What can hang from each mark:
j_367: j_982
j_903: j_340
j_251: j_459 j_468 j_652 j_982
j_459: j_27 j_251
j_340: j_903
j_468: j_251
j_27: j_459
j_982: j_251 j_903

Known rows, with every way that one mark hangs from another:
j_27(j_459(j_251(j_982))): +0.61 -0.72 -0.81 +0.98 +1.07 -1.22 +1.44 +3.81 -0.75 +4.67 +0.32 +1.46 +0.96 +3.36 -2.53 +4.02 -1.02 +0.41 +2.92 +2.12 -1.03
j_251(j_468 j_982): -2.16 -0.59 +2.39 -1.11 -0.67 +0.81 +0.51 +2.47 -1.90 -0.80 -0.29 -0.11 +1.07 -1.53 +0.16 -1.89 -2.74 +0.22 -1.29 -1.05 +0.47
j_251(j_459(j_27) j_468): +2.87 -0.94 +2.33 -0.88 -2.34 +0.10 +1.66 -3.42 -5.04 -0.46 +1.08 -0.71 +1.63 -2.94 +0.16 -2.79 +1.60 -3.86 +4.38 +1.14 +0.89
j_27(j_459(j_251(j_468 j_652))): +0.37 -4.12 -0.56 +2.02 +0.86 -2.74 -0.03 -1.44 -1.98 +5.21 -0.86 -2.27 +1.53 +1.14 -0.81 +0.58 +1.55 +0.72 +3.82 +2.60 +0.21
j_982(j_903): +1.73 -0.74 +0.05 +2.05 -1.57 -2.48 -0.76 -0.86 +0.68 +0.75 -0.45 +0.18 +0.85 -0.53 +0.96 -1.58 +0.70 -1.68 +1.73 -2.57 +0.37
j_367(j_982): +1.76 -0.89 +1.34 +1.34 -2.58 -1.01 +0.07 -0.70 -0.76 -2.01 +1.16 -0.37 +1.36 +1.72 -0.63 -1.64 +2.55 +0.13 -1.38 -0.67 -0.44
j_251(j_459(j_27) j_468 j_982): +2.00 +0.21 +3.24 -1.88 -2.56 +1.93 +3.01 +0.72 -4.95 -1.00 +1.52 +0.67 +2.34 -2.76 -0.34 -1.54 -0.86 -3.89 +2.44 +0.71 +0.88
j_367(j_982(j_251)): +0.44 -0.55 +1.84 +0.78 -3.95 -1.48 +1.73 +1.06 -1.87 -3.52 -1.06 -0.75 +2.08 +0.90 -0.42 -0.85 +1.18 +1.03 -0.74 -1.52 -1.19
j_27(j_459): +0.44 -1.46 +0.60 +2.11 +1.20 -0.71 +1.71 +0.92 -1.01 +2.74 -0.09 -0.22 +0.52 +1.20 -1.93 +3.07 -0.40 -0.55 +3.05 +1.30 -0.95
j_340(j_903): +0.45 +0.01 +0.36 +3.21 +0.55 -1.98 +0.12 -1.54 -1.18 -0.18 -1.17 +0.91 -1.24 -0.84 -0.30 -1.26 -1.80 -2.60 +1.74 -1.66 -0.30
j_27(j_459(j_251(j_468))): +0.35 -2.60 -0.30 +1.58 +0.81 -2.97 +0.04 +0.04 -1.92 +4.81 -0.30 -0.35 +0.68 +2.17 -1.79 +1.39 +0.39 +0.71 +4.69 +1.97 -0.62
j_27(j_459(j_251(j_468 j_982(j_903)))): +0.72 -2.24 +0.24 +2.03 -0.14 -3.06 +0.56 +2.20 -1.59 +4.79 -0.30 +0.64 +1.59 +2.03 -1.59 +1.25 -0.80 -0.19 +4.23 +0.41 -0.52
j_27(j_459(j_251(j_652 j_982))): +0.58 -2.14 -1.16 +1.35 +1.09 -0.94 +1.28 +2.28 -0.60 +5.12 -0.13 -0.36 +1.83 +2.27 -1.58 +3.16 +0.21 +0.44 +2.17 +2.71 -0.21
j_468(j_251(j_459(j_27) j_652)): +4.30 -0.54 -0.92 +0.37 -1.28 +1.22 -0.15 -6.36 -5.81 +1.43 +0.30 -3.61 +2.45 -4.21 +3.27 -0.67 +3.20 -2.51 +1.74 +1.86 +0.77
j_468(j_251(j_652 j_982)): +0.33 -0.17 -0.76 +0.11 +0.17 +1.72 -1.02 -1.51 -3.41 +1.15 -0.81 -3.13 +2.03 -3.09 +3.22 +0.09 -0.18 +0.83 -2.78 +0.12 +0.45
j_459(j_27 j_251): +2.32 +0.25 -2.03 -0.73 -0.65 -0.43 +2.03 -0.21 -1.12 +2.50 +1.53 +1.63 -0.56 +2.47 -0.72 +0.90 +0.99 +0.21 +5.84 +1.64 -0.72
j_468(j_251(j_459 j_652 j_982)): +2.80 +0.28 -0.60 -0.55 -1.01 +1.62 -1.33 -2.67 -4.86 +1.28 -0.26 -2.95 +3.26 -3.95 +3.22 -0.13 +1.37 -1.83 -2.64 +1.36 +1.21
j_251(j_459(j_27) j_468 j_652 j_982): +1.94 -2.19 +2.62 -1.32 -2.46 +2.31 +2.72 -1.49 -4.84 -0.39 +0.77 -2.20 +3.75 -4.46 +1.19 -2.94 +1.02 -3.89 +1.12 +1.73 +2.00
j_459(j_251(j_468)): +0.01 -1.52 -1.07 -0.63 -0.45 -2.73 -2.09 -1.22 -1.18 +2.57 -0.26 -0.15 +0.23 +1.30 +0.23 -2.12 +0.84 +1.48 +1.96 +0.76 +0.38
j_903(j_340): +0.49 +0.80 +1.21 +3.81 +0.98 -0.22 +1.12 -1.55 -0.08 -0.60 +1.11 -0.42 -0.68 -1.24 -1.72 +0.91 -1.21 -1.43 +2.06 +0.83 -0.90
j_27(j_459(j_251)): +1.23 -1.39 -1.40 +1.68 +1.22 -2.35 +0.53 +0.98 -0.68 +5.00 +0.08 +0.55 +0.46 +3.33 -2.20 +3.33 +0.51 +0.51 +4.20 +2.43 -0.93
j_468(j_251(j_459 j_652 j_982(j_903))): +3.89 -0.21 -0.51 +0.89 -2.02 -0.01 -1.82 -3.27 -4.49 +1.73 -0.52 -2.81 +3.92 -4.38 +3.81 -1.17 +1.81 -2.81 -1.51 -0.29 +1.48

Rows:
-2.16 -2.94 +1.90 -0.44 -0.54 +1.09 +0.39 +0.23 -1.88 -0.20 -1.08 -3.00 +2.44 -3.25 +1.76 -3.31 -0.85 +0.27 -2.49 -0.09 +1.73
j_251(j_468 j_652 j_982)
+0.65 -0.52 +2.53 -1.39 -3.65 -0.38 +3.35 -0.61 -5.42 -2.21 -1.86 -1.17 +1.99 -3.38 +0.36 -1.36 -0.46 -1.90 +4.31 +0.02 -0.04
j_982(j_251(j_459(j_27) j_468))
-0.22 -2.49 +1.79 -0.84 -3.23 -1.16 +0.94 -2.27 -4.46 -1.46 -3.34 -3.91 +3.37 -4.56 +1.80 -2.79 +1.14 -1.14 +0.47 +0.51 +1.36
j_982(j_251(j_459 j_468 j_652))
+1.15 -3.01 -1.65 +1.99 +1.21 -2.03 +0.49 -0.37 -0.69 +5.44 -0.39 -1.39 +1.32 +2.18 -1.25 +2.52 +1.74 +0.49 +3.49 +3.00 -0.20
j_27(j_459(j_251(j_652)))
+3.73 -2.16 +1.67 +2.40 -6.08 -3.32 +0.79 -2.08 -2.47 -2.43 -1.42 -2.31 +4.66 -1.41 +1.21 -3.20 +4.17 -2.25 -0.09 -1.94 +0.63
j_367(j_982(j_251(j_459 j_652) j_903))
+2.16 -1.64 -2.37 -0.19 -0.53 -0.07 +1.90 -2.03 -1.07 +3.04 +0.86 -0.70 +0.49 +1.11 +0.40 -0.24 +2.47 +0.14 +4.77 +2.43 +0.37
j_459(j_27 j_251(j_652))
+4.08 -0.26 +2.95 +4.44 -5.55 -3.76 +1.51 -1.55 -2.61 -3.22 -0.24 -0.66 +3.40 -1.01 -0.83 -1.75 +2.19 -3.30 +2.07 -1.95 -0.70
j_367(j_982(j_251(j_459) j_903(j_340)))
+1.42 -2.58 -1.10 +2.35 +0.32 -2.31 +0.99 +1.78 -0.30 +5.38 -0.39 -0.27 +2.25 +1.95 -1.08 +2.33 +0.61 -0.48 +3.04 +1.44 +0.07
j_27(j_459(j_251(j_652 j_982(j_903))))
+2.12 -0.58 +2.69 +4.82 -4.58 -3.65 +1.74 -0.61 -1.42 -3.22 -0.78 -0.88 +2.35 -0.32 -0.78 -1.67 +0.99 -1.12 +1.93 -2.94 -1.32
j_367(j_982(j_251 j_903(j_340)))
+1.68 -0.24 -0.11 +3.39 -0.38 -0.04 -0.95 -2.92 -3.03 +1.38 -0.58 -3.23 +2.29 -4.14 +3.10 -0.60 -0.32 -0.86 -0.60 -1.03 +0.31
j_468(j_251(j_652 j_982(j_903(j_340))))
+1.34 -0.67 -0.88 +1.41 -0.97 +0.14 -1.47 -2.10 -2.99 +1.71 -1.12 -3.02 +2.54 -3.40 +3.93 -1.04 +0.17 -0.15 -1.75 -1.45 +0.65
j_468(j_251(j_652 j_982(j_903)))
+0.14 -0.89 -2.18 -0.99 -0.17 -0.21 -0.57 +1.64 +0.44 +2.91 -0.07 -0.26 +1.57 +1.46 +0.38 +0.07 +0.70 +1.36 -1.22 +1.78 +0.87
j_459(j_251(j_652 j_982))
+3.38 +0.39 +1.26 +0.73 -4.91 -2.14 +3.20 -0.10 -3.25 -1.33 -1.74 +0.28 +2.63 -2.66 +0.77 -0.52 +0.53 -3.68 +5.56 -1.99 -0.08
j_982(j_251(j_459(j_27)) j_903)
+1.60 -0.91 +0.75 -0.86 -3.26 +0.69 +3.87 -1.05 -3.81 -1.41 -1.93 -2.26 +2.79 -3.33 +0.95 -0.03 +1.18 -2.11 +2.80 +1.26 +0.43
j_982(j_251(j_459(j_27) j_652))
+3.97 -1.51 +0.18 -0.20 -1.82 +1.54 +2.23 -4.04 -2.96 +0.52 +1.16 -2.22 +2.55 -3.00 +1.02 -1.05 +3.72 -4.16 +2.54 +2.82 +1.65
j_251(j_459(j_27) j_652)
+0.57 -0.23 -0.05 -1.61 -1.19 +0.24 +2.45 +1.78 -2.68 +1.81 +1.36 +1.63 +0.31 +1.22 -0.58 -0.65 -1.12 +0.41 +4.79 +0.87 -0.36
j_459(j_27 j_251(j_468 j_982))
+1.28 +0.49 -1.85 -0.14 -1.24 -2.16 -0.92 +2.93 +0.85 +2.90 +0.24 +2.21 +1.02 +2.42 -0.11 +0.19 -0.32 +0.21 +1.02 -0.63 +0.16
j_459(j_251(j_982(j_903)))
+0.83 +1.08 +1.71 +3.02 -0.80 -0.40 +1.43 +2.48 +0.48 -0.29 +0.69 +1.35 +1.04 -1.12 -0.77 +0.46 -2.59 -2.28 +0.76 -1.88 -0.30
j_251(j_982(j_903(j_340)))
+1.83 -1.09 +1.86 +2.41 -5.18 -3.50 +1.11 +0.41 -1.43 -2.91 -1.49 -0.50 +2.73 +0.47 +0.34 -2.24 +1.76 -0.15 +0.63 -3.51 -0.78
j_367(j_982(j_251 j_903))
-0.07 -3.43 -1.57 -0.20 -0.41 -2.40 -2.27 -3.02 -1.05 +3.09 -0.87 -2.55 +1.34 -0.13 +1.46 -3.23 +2.31 +1.61 +0.93 +1.53 +1.43
j_459(j_251(j_468 j_652))
+0.53 -2.18 -0.42 -1.09 -1.11 +0.56 +2.37 -0.02 -2.68 +2.36 +0.71 -0.70 +1.37 -0.11 +0.53 -1.75 +0.39 +0.33 +3.80 +1.57 +0.66
j_459(j_27 j_251(j_468 j_652 j_982))
+1.50 -1.03 -0.74 +1.93 +0.24 -2.53 +0.97 +3.31 -0.38 +5.08 +0.09 +1.51 +1.30 +3.13 -2.08 +3.17 -0.66 -0.41 +3.88 +0.85 -0.80
j_27(j_459(j_251(j_982(j_903))))
-0.49 -1.27 +3.00 +4.34 -3.01 -3.92 +1.57 -1.36 -2.40 -1.79 -2.89 -1.87 +1.37 -3.94 +0.45 -2.45 -2.26 -1.27 +4.72 -3.26 -0.80
j_982(j_251(j_468) j_903(j_340))
-0.69 -3.14 +2.58 +4.78 -2.93 -3.63 +1.38 -3.22 -2.39 -1.34 -3.55 -4.10 +2.44 -5.31 +1.57 -3.67 -0.82 -1.25 +3.74 -2.55 +0.36
j_982(j_251(j_468 j_652) j_903(j_340))
-0.99 -3.71 +1.62 +1.77 -3.75 -3.44 +0.58 -1.87 -2.29 -0.90 -4.44 -3.89 +2.93 -4.24 +2.94 -4.28 +0.19 -0.13 +2.15 -3.18 +1.07
j_982(j_251(j_468 j_652) j_903)
-0.04 -2.28 +0.27 +1.79 -3.41 -2.74 +1.12 -0.59 -0.70 -0.63 -3.86 -2.66 +2.69 -3.01 +2.49 -1.84 +0.51 -0.34 +1.58 -2.62 +0.56
j_982(j_251(j_652) j_903)
+1.32 -1.84 +3.69 +4.81 -4.91 -4.35 +1.26 -1.68 -2.64 -3.52 -1.13 -1.72 +2.60 -1.34 -0.31 -3.57 +0.77 -0.94 +2.46 -3.41 -1.02
j_367(j_982(j_251(j_468) j_903(j_340)))
+2.82 -3.44 +1.81 -0.18 -2.30 +0.57 +1.51 -5.69 -5.00 +0.23 +0.37 -3.57 +3.05 -4.62 +1.63 -4.09 +3.51 -3.87 +3.10 +2.13 +2.23
j_251(j_459(j_27) j_468 j_652)
+0.65 -2.39 +2.13 -0.91 -3.64 -0.09 +3.25 -2.36 -5.38 -1.77 -2.54 -3.40 +3.17 -4.72 +1.52 -2.38 +1.02 -1.87 +3.27 +0.75 +0.90
j_982(j_251(j_459(j_27) j_468 j_652))
+2.90 -1.16 +1.58 +4.22 -3.67 -3.00 +1.75 -2.94 -2.28 -0.98 -2.42 -2.76 +3.42 -4.83 +0.94 -1.27 +1.07 -4.12 +3.42 -0.84 +0.66
j_982(j_251(j_459 j_652) j_903(j_340))
+1.21 -3.16 -1.12 -0.22 -0.93 -0.91 +1.26 -3.38 -2.66 +2.83 +0.41 -1.84 +0.84 -0.20 +0.94 -2.61 +2.19 +0.50 +5.39 +1.92 +0.67
j_459(j_27 j_251(j_468 j_652))
-2.61 -2.99 +1.54 -0.25 -2.08 -0.94 +1.32 -1.06 -2.86 -1.62 -3.85 -4.06 +2.06 -3.71 +1.95 -2.69 -0.51 +1.45 +0.37 -0.68 +0.62
j_982(j_251(j_468 j_652))
